In the rows, 128 means zero.
Known rows, with every step that occurs:
vazo, sotaz: [ 92 113 111 129 113 141 146 148 116 109 117 137 103 112 139 136 118 133
 150 138 132 126]
zelame, sotaz: [118 155  99 147 169 163  96  94 129 170 102 111 159 162 123  63 153 134
 112 111 132 126]
luki, lidoti: [102 131 112 145 135 176 143 131 130 168 119 120 126 149  98 118  88 129
 102 149  90 160]
sotaz, pifun: [124 135  96 117 151 172 129  91 141 104 146 136 133 116 121 112 150 103
 141 146  91 128]
vazo, sotaz, pifun, lidoti: [132 130 111 142  99 121 138 153 129  64  82 130 117 111 126 158 121 116
 135 121 117 165]
vazo, sotaz, pifun, luki, lidoti: [119  93  98 137 107 118 142 161 168 117 148 156  85 141  98 198  86  89
  95 177  79 165]
lidoti, luki: [117 135 108 135 162 145 130 124 117 127 152 107 122 158  98  89 170 157
 128 134 128  73]
luki, vazo, sotaz, pifun, lidoti: [140 133 120 155 118 151 155 175 121 107 101 115 120 110 124 139 117  79
 135 107 127 125]
pifun, sotaz: [ 90 151  76 118 155 203 120  83 122 145 104 130 153  83 161  79 115 136
 157 165 106 110]
zelame, lidoti, vazo, luki: [113 144 152 126 107  88 126 106 129 121 182 161 167 135 124 151 121 141
 120 131 145 100]
zelame, lidoti, pifun, luki, vazo: [153  69 153 132  80 166 138 162 117 222 130 150 108 128 121 140  96  77
 130  88 146 134]
zelame, lidoti, luki, vazo: [117 141 152 147 145 150 140 153 115 163 164 126 114 131  93 110 160 118
 120  93 162  53]
vazo, luki: [105 128 119 138 111 146 134  94  91 140 146 142 201 130 134 112 109 110
 153 157 139 117]
lidoti, luki, zelame: [131 133 136 102 166 122 127  98 105 114 145  85 128 124 152  89 159 177
 149 158 131 108]
luki, lidoti, vazo: [123 141 104 131 170 138 136 130 159 154 150 104 101 188 102 113 106 161
  83 155  76 129]
luki, zelame, sotaz, pifun, lidoti: [174 168 127 125 153 121  87  82 136 116  68  85 180 135 158  82 155 136
 126 109 132 193]
sotaz, pifun, lidoti: [155 156 116 131 125 149 133 114 131 103  88 108 152 135 117 116 142 109
 128 109 101 161]
sotaz, pifun, luki, zelame, lidoti, vazo: [183 138 154  61 124  52 131  76 181 106 186 130 109 110 157 166 153 126
 106 146  97 165]
zelame, sotaz, pifun, lidoti, luki: [155 172  97 168 187 125  70 134 140  95  88 101 151 203  74  72 199 148
  92 101 140 100]
zelame, lidoti, luki, vazo, sotaz: [ 94 119 153 156 123 122 144 199 110 130 157 145  84 110 102 155 142 127
 135  95 176  49]
vazo, luki, zelame, sotaz, pifun, lidoti: [168 159 138 142 126 103  83  76 116 100  86 113 240 141 160 100 133 122
 144 132 158 177]

Rows:
[135 110 111 134 114 146 149 126 146 207 133 113 120 167  93 132  85 109
  83 163  80 174] : pifun, luki, lidoti
[143 113  98 131 132 146 141 118 167 161 153 135 121 157  89 158 100  84
  83 169  61 163] : sotaz, pifun, luki, lidoti
[124 124 169  81 114  51 141 132 136  76 140 139  80  85 178 173 120 179
 141 130 144 147] : luki, zelame, lidoti, vazo, sotaz
[132 131 114 151 124 102 126 177 126  42 102 126 103 144  97 149 160 141
 133 118 139 104] : vazo, sotaz, pifun, lidoti, luki
[105 135 146 133 128 122 119 140 122 126 142 143 112 130  86 129 171 154
 122  99 153  90] : zelame, lidoti, luki
[149 110 168  70  93  23 147 123 150 112 157 135  76  95 170 192 114 150
 116 140 141 162] : pifun, luki, zelame, lidoti, vazo, sotaz
[139 117 120 102 103  50 139 148 181  81 180 177  68 122 113 211 141 105
  93 132 110 124] : zelame, lidoti, vazo, sotaz, pifun, luki
[107 121 116 156 159 145 147 181 106 129 165 110  88 133 116 108 141 126
 139 129 155  32] : lidoti, luki, vazo, sotaz
[131  45 159 136  59 129 140 204 110 180 125 176  81 102 135 183  80  78
 142  92 162 127] : zelame, lidoti, pifun, luki, vazo, sotaz
[123  63 196 112  58 116 106 114  84 121 115 187 178  80 183 163  77 139
 186 129 172 169] : vazo, luki, zelame, lidoti, pifun
[122 131 177  89  97 116 137  91 116 132 117 130 142  67 175 136 122 147
 149 115 133 177] : luki, zelame, lidoti
[155 170  99 164 156 150  93 113 142 124  61 105 170 171 102  84 163 118
 102  90 127 162] : zelame, sotaz, pifun, lidoti
[134 134 131 169 131 126 156 203  93 134 108  79 110 148 107 113 136 129
 135 102 172  72] : pifun, lidoti, luki, vazo, sotaz
[100 114 114 143 137 166 157 155 106 154 143 114 111 108 142 118 109 103
 150 126 137  92] : luki, vazo, sotaz
[ 85  94 116 117  98 193  90 138 111 143  71 187 127  69 160 132  87 141
 172 116 130 131] : zelame, lidoti, pifun, sotaz
[135 150 127 119 170 137  98  70 119 150  92  91 162 135 170  61 140 156
 138 129 136 163] : luki, zelame, sotaz
[142 149 170  74 134  83 134  88 140 114 148 114 113 105 173 136 140 177
 130 126 122 153] : luki, zelame, lidoti, vazo
[127 142 112 129 144 117 127  88 124 120 185 127 175 168 139 110 123 141
 133 166 126  86] : lidoti, vazo, luki
